Each row comes from the steps of one walk. Every step used is in the known rows, and no mark comes twice. Write the walk behind each row, first mark first.
Known rows
b/f/x: -18.9 -7.1 46.5 30.2 -5.9 -37.7 -38.3 -46.8 16.4 5.6 -44.9 -63.5 -24.8 9.3 -19.6 -36.7 33.3 18.2 53.7 -0.6 14.7 7.9 50.6 11.1 6.0 23.7 -1.5 18.4
x/f/b: -11.9 -21.4 25.6 -18.7 -40.3 -25.2 -25.5 -56.2 -8.2 25.8 -49.2 -46.9 -33.8 15.4 -17.8 -21.5 27.0 4.0 47.2 -9.1 29.1 3.7 78.0 -36.5 -9.6 19.3 -0.1 33.9
j/e: -17.7 -35.9 33.7 35.7 -4.7 -32.6 -28.8 -48.4 -0.4 38.4 -15.5 -35.3 -10.7 10.9 -5.7 -37.9 53.1 -15.1 16.0 -25.6 -3.8 8.6 49.1 -30.4 -4.3 16.7 6.8 8.6
f/q: -4.2 -34.1 38.5 8.6 -17.3 -11.9 -27.3 -54.8 -12.2 17.4 -17.7 -47.9 -31.0 -8.5 -6.3 -33.9 42.9 -3.5 28.5 -9.5 19.3 10.8 49.7 -10.1 5.2 14.1 9.8 18.9
n/p: -48.5 -31.2 41.4 9.6 -13.7 -2.0 -42.8 -52.4 -11.9 20.9 -25.5 -49.4 -35.9 23.1 -38.0 -30.3 42.8 -2.0 18.9 13.4 0.6 -7.9 50.0 -1.0 8.6 56.0 13.1 21.0
p/f/b/g/w/q/j/e: -4.3 -22.9 6.4 6.4 -12.1 -27.2 -39.8 -35.2 1.2 22.0 -29.4 -35.3 -3.0 -9.6 -0.1 -49.2 28.5 3.4 8.0 -26.0 15.8 17.3 25.6 -10.9 -6.4 -13.1 4.4 17.2
f/q/b: -0.6 -27.3 25.3 7.9 -18.5 -28.0 -23.9 -46.8 -20.3 1.3 -7.4 -40.6 -19.3 -3.5 8.9 -32.6 36.1 -7.6 30.6 -18.1 19.9 11.5 45.6 -3.2 -6.7 9.4 4.9 23.9
w/q/j/e: -3.4 -14.7 8.1 49.4 5.8 -25.6 -31.5 -21.4 -11.4 19.9 -5.3 -21.0 23.1 6.1 8.2 -46.2 43.4 -2.8 27.8 -9.3 -2.4 20.6 21.0 -10.6 3.6 9.8 26.1 14.8
n/p/f/q/b: -39.8 -34.0 36.2 -3.9 -14.6 11.3 -50.7 -55.6 -9.3 21.6 -25.9 -37.7 -46.4 8.4 -27.2 -27.5 38.6 -12.6 13.1 -4.7 7.0 7.6 42.4 -0.8 8.0 42.2 -8.7 14.5
g/w/q/e: -4.5 -10.5 -14.8 44.9 -21.8 -46.7 -20.8 -9.8 -13.0 -17.9 4.4 -25.8 23.4 9.9 -11.5 -65.2 35.4 16.6 28.2 -2.3 16.8 12.3 26.0 12.8 3.0 9.3 33.1 35.9
n/p/f: -50.5 -33.5 39.2 0.9 -12.6 9.7 -52.2 -57.9 -8.3 33.2 -32.2 -43.7 -47.5 17.8 -45.6 -28.4 41.4 -7.4 12.2 5.8 0.8 1.3 44.6 -3.5 12.1 47.6 -2.6 14.2
x/f/q/e: -3.0 -19.6 20.9 2.7 -35.0 -16.2 -26.8 -48.1 -1.5 24.7 -30.7 -25.8 -34.3 8.6 -0.7 -23.5 33.3 -6.0 50.9 -14.0 24.2 25.0 66.1 -28.3 -0.2 22.8 -3.4 22.6
g/b/f/q/j/e: -4.9 0.0 23.3 28.0 -4.2 -48.9 -23.2 -25.0 23.4 -7.7 -19.7 -40.2 3.7 13.7 -11.6 -53.5 36.7 15.1 37.6 -17.1 16.6 27.2 29.3 17.8 -9.3 16.6 13.3 20.6
b/f/e/q/g/w: -5.9 -1.0 17.5 19.7 -5.0 -42.3 -29.7 -31.4 18.9 -11.1 -38.0 -73.9 -5.4 0.6 3.0 -41.7 29.8 10.2 28.4 -10.2 20.0 25.5 35.2 20.3 0.4 17.9 9.5 14.5
n/p/f/b/g/w/q: -35.8 -26.7 18.9 -2.4 -16.3 1.5 -52.2 -39.2 -3.0 6.9 -30.1 -41.8 -26.0 6.4 -29.3 -43.3 28.1 5.6 5.5 2.0 14.5 -0.3 35.1 6.7 5.1 33.1 8.0 23.8
x/f/e: -10.8 -13.7 27.6 -2.3 -37.0 -14.6 -26.0 -50.7 3.2 26.3 -41.1 -51.9 -36.3 11.0 -17.1 -19.2 30.4 -3.4 37.7 -4.3 23.1 13.0 74.6 -16.5 7.0 28.1 -2.3 22.3
f/b/g/w/q/j/e: 4.7 -17.7 3.5 11.9 -18.1 -50.9 -24.8 -21.9 -0.1 -5.2 -21.4 -46.0 20.4 -7.9 19.3 -57.6 24.3 17.3 12.7 -19.1 21.9 1.2 31.0 -4.3 -16.8 -8.5 29.7 30.7
b/g: -13.8 -14.5 12.9 26.0 -6.5 -46.4 -33.7 -29.7 -6.1 7.2 -12.7 -58.3 -6.4 12.7 -12.8 -45.9 26.0 16.4 17.0 9.6 15.4 -4.7 34.3 17.7 -7.5 8.3 35.0 26.7
w/g/b/f/q/e: 1.6 2.6 -0.1 37.5 -2.1 -49.9 -32.9 -3.9 15.7 -26.1 -3.5 -30.9 22.5 12.7 -17.5 -64.5 30.3 36.0 34.1 1.5 33.0 20.0 28.1 35.1 -14.9 11.6 25.6 35.5
j/e/q/b: -7.6 -37.0 14.8 40.4 -4.1 -47.6 -30.0 -40.3 -15.3 26.7 -16.9 -35.0 3.2 8.0 33.9 -34.7 56.3 -22.8 7.9 -48.8 2.1 18.8 46.8 -37.2 -19.8 7.4 7.4 10.6
b/g/w/q/e/j: 0.6 -5.5 -18.5 47.0 -6.3 -58.0 -28.9 0.2 -4.5 -18.8 -1.7 -45.0 29.9 5.7 9.3 -65.2 27.6 25.4 12.4 -1.2 23.2 8.4 14.3 28.4 -7.1 -1.4 48.1 33.1
x/f/q/j/e: -1.6 -21.5 25.6 6.8 -31.2 -14.8 -24.2 -48.7 1.8 36.0 -32.7 -28.9 -28.8 5.4 7.0 -21.6 41.3 -10.6 45.7 -21.8 19.6 26.6 59.9 -34.5 -4.5 20.7 -3.4 16.5
w/g/b/f/q/j/e: 3.3 0.4 3.3 42.1 1.5 -48.7 -31.5 -4.3 20.3 -16.5 -4.2 -31.1 27.3 10.0 -9.9 -63.6 37.4 30.8 29.2 -6.9 28.7 22.4 23.9 28.5 -18.4 9.5 24.5 29.8
n/p/f/e/j: -43.0 -33.5 44.3 -0.1 -9.1 16.7 -51.7 -56.3 -1.1 35.2 -41.7 -55.0 -43.2 4.4 -26.6 -24.9 45.5 -11.7 1.3 -5.2 2.5 9.1 44.9 -2.8 19.2 45.8 -5.1 6.7
j/e/q/g/b/f: -4.2 -26.4 4.6 44.5 0.0 -54.2 -32.7 -28.8 0.5 14.6 -22.4 -37.4 9.6 7.5 27.6 -40.6 56.6 -15.5 11.9 -44.1 6.8 27.4 36.3 -20.9 -20.5 6.0 9.7 10.2

Which walk is each row?
-3.7 -14.3 19.5 3.9 -34.8 -19.4 -26.9 -46.5 -2.4 30.9 -47.0 -51.9 -25.0 5.4 12.1 -17.3 38.6 -8.2 32.5 -19.0 21.8 25.1 68.0 -26.3 0.9 22.6 1.7 18.4
x/f/e/q/j
0.8 -17.8 3.8 2.8 -22.4 -47.9 -26.4 -26.1 -6.7 -14.7 -23.2 -55.4 9.7 -5.2 2.0 -56.9 18.0 24.3 15.9 -6.1 30.7 -7.3 38.6 4.3 -13.5 -5.8 32.6 39.2
f/b/g/w/q
-32.2 -27.1 16.3 4.1 -9.7 -2.1 -51.8 -34.4 -2.4 11.2 -33.4 -37.6 -15.2 3.8 -10.0 -42.7 33.8 2.3 4.1 -9.5 11.1 9.5 29.8 -0.2 5.7 30.5 8.3 18.6
n/p/f/b/g/w/q/e/j
-9.8 -10.3 -5.3 32.5 -19.0 -59.2 -25.6 -16.3 -3.5 -12.3 -4.1 -57.0 7.1 10.7 -13.7 -60.5 26.2 25.3 12.8 7.0 23.5 -5.0 27.2 29.5 -10.4 4.5 41.5 35.6
b/g/w
-6.6 -9.7 39.0 18.3 8.4 -29.0 -31.0 -42.0 20.1 7.4 -35.2 -53.5 -14.9 2.4 2.9 -39.3 32.6 9.1 47.7 -12.3 14.3 32.3 33.1 1.5 3.3 21.6 4.7 8.1
b/f/q/e/j
3.0 -15.5 0.5 7.4 -22.1 -51.5 -26.1 -21.8 -4.8 -14.6 -20.6 -45.8 15.5 -4.7 11.6 -58.4 17.3 22.4 17.6 -10.7 26.0 -1.2 35.9 2.0 -13.3 -6.9 30.8 36.4
f/b/g/w/q/e
-38.9 -35.4 38.4 0.9 -13.8 15.6 -52.4 -55.9 -2.8 29.7 -28.3 -31.7 -46.5 5.8 -24.9 -30.0 41.2 -12.5 13.9 -4.8 2.3 13.3 41.2 -6.3 14.0 43.8 -8.0 8.8
n/p/f/q/e
-5.8 -21.0 5.9 9.8 -18.2 -26.3 -39.5 -39.2 -5.2 15.1 -29.2 -54.3 -16.9 -10.8 6.2 -38.6 33.8 -6.4 -2.9 -28.1 19.5 23.8 35.4 4.9 1.6 -4.6 -1.5 13.6
p/f/e/q/b/g/w
0.8 -6.8 -1.2 -2.8 -37.1 -37.7 -25.2 -28.2 -1.3 4.5 -37.0 -40.1 -4.2 9.7 1.4 -37.5 18.1 15.7 41.3 -7.5 34.2 8.9 54.4 -15.2 -14.4 7.8 16.7 38.1
x/f/b/g/w/q/j
-5.7 -13.6 7.6 -11.5 -42.6 -38.6 -24.7 -38.6 -0.8 7.1 -41.4 -49.0 -19.9 12.8 -10.1 -34.5 18.7 14.8 38.9 -7.4 36.8 1.7 66.2 -17.6 -15.7 11.4 11.7 39.8
x/f/b/g/w
-2.7 -2.8 -12.5 44.8 -22.3 -55.4 -23.7 -8.2 -9.8 -36.4 -1.6 -37.4 21.7 9.4 -8.9 -62.2 29.2 21.6 35.6 -4.8 26.6 6.5 28.6 28.4 -3.8 7.5 23.2 42.1
g/w/q/b/f/x
-8.2 -5.1 -12.7 27.0 -19.6 -73.8 -21.6 -15.2 -19.6 -23.7 6.1 -44.8 15.2 19.6 3.2 -50.5 21.2 12.7 21.2 -6.8 19.4 -3.1 28.4 27.7 -23.8 2.4 27.1 39.7
q/b/g/w
-10.3 -16.2 -18.7 29.2 -28.9 -61.4 -20.2 -20.4 -24.8 -10.2 -2.8 -43.2 8.0 10.4 -11.4 -44.8 45.0 2.3 24.7 -3.5 17.0 4.0 28.9 16.9 -12.6 3.3 20.6 34.7
q/g/w
4.9 -17.7 1.1 9.6 -16.0 -51.4 -25.9 -20.8 -6.1 -10.0 -26.8 -51.2 20.5 -7.6 21.3 -56.2 23.6 21.5 14.4 -17.6 27.7 2.4 33.3 -2.5 -13.4 -8.6 32.6 34.3
f/b/g/w/q/e/j
0.6 -5.2 -16.5 49.6 -8.7 -56.8 -27.6 -1.2 2.0 -14.0 3.9 -39.5 30.0 5.2 7.2 -67.1 27.8 21.1 10.7 -2.5 17.4 6.9 12.1 26.6 -10.3 -1.3 44.8 29.4
b/g/w/q/j/e
3.0 5.0 -1.7 39.2 -1.4 -52.0 -32.7 -2.9 13.7 -20.7 -13.6 -45.6 29.6 9.3 -5.2 -60.1 35.6 34.4 24.1 -3.1 31.3 22.5 26.6 34.1 -15.9 10.0 29.6 32.5
w/g/b/f/e/q/j
-2.4 -30.7 -0.5 46.1 -7.5 -59.1 -28.2 -26.1 -9.7 10.4 -10.2 -36.6 15.3 5.8 39.1 -46.0 50.6 -13.8 1.6 -47.9 8.5 17.7 37.4 -22.4 -24.5 1.2 16.7 16.2
j/e/q/b/g/w
-4.2 -33.7 2.4 45.0 -6.2 -52.0 -30.9 -30.4 -11.0 20.5 -17.4 -33.0 9.6 5.3 30.6 -38.7 62.1 -20.4 5.3 -46.5 5.7 22.8 39.8 -27.2 -20.3 3.2 12.1 11.9
j/e/q/g/b
2.1 -18.1 14.7 17.5 -15.6 -37.7 -29.8 -35.0 -11.1 1.9 -26.0 -66.5 -3.0 -9.9 34.8 -32.2 34.9 -7.0 1.2 -25.2 17.3 15.9 47.1 3.9 -2.4 6.8 14.9 15.9
f/e/q/b/g
-7.2 2.7 -6.0 23.6 -13.2 -61.0 -25.9 -16.9 1.1 -19.3 -15.2 -48.4 7.7 13.8 -11.8 -42.3 34.8 6.7 31.4 -4.3 18.2 16.5 27.6 34.3 -11.4 8.5 12.9 27.1
q/g/b/f/e
-4.8 -0.2 20.8 25.1 -1.9 -49.7 -24.4 -24.0 17.1 -12.3 -24.6 -45.3 3.7 13.9 -9.4 -51.8 36.4 19.1 39.7 -15.6 22.6 28.5 31.5 20.2 -5.9 16.6 16.7 23.6
g/b/f/q/e/j
3.9 -16.1 6.0 20.7 -21.8 -43.7 -25.6 -28.6 -9.5 -7.8 -21.9 -65.9 3.5 -10.9 34.5 -39.7 34.7 -2.7 -1.0 -26.4 21.2 15.5 43.7 9.9 -3.6 4.4 18.3 20.0
f/e/q/b/g/w
-1.1 -4.7 -21.5 40.6 -5.3 -42.9 -33.0 -5.8 -23.6 -21.4 2.0 -26.5 24.1 12.6 -11.3 -49.5 34.7 7.3 30.2 5.0 19.6 12.1 21.8 24.0 -3.1 3.6 30.6 35.6
w/q/g/b
-9.8 -41.7 23.9 40.6 -3.2 -36.5 -32.3 -45.6 -9.7 37.4 -24.6 -40.6 -4.7 4.3 23.4 -35.7 61.0 -20.0 6.4 -42.7 1.8 18.6 49.4 -41.9 -11.6 10.8 11.1 7.0
j/e/q
-6.1 -38.9 7.8 42.8 -4.3 -44.9 -33.0 -37.4 -14.3 29.3 -20.5 -36.3 2.9 2.2 32.3 -33.8 62.3 -24.6 5.7 -44.6 2.5 21.1 42.0 -35.2 -17.1 4.3 9.5 8.3
j/e/q/g
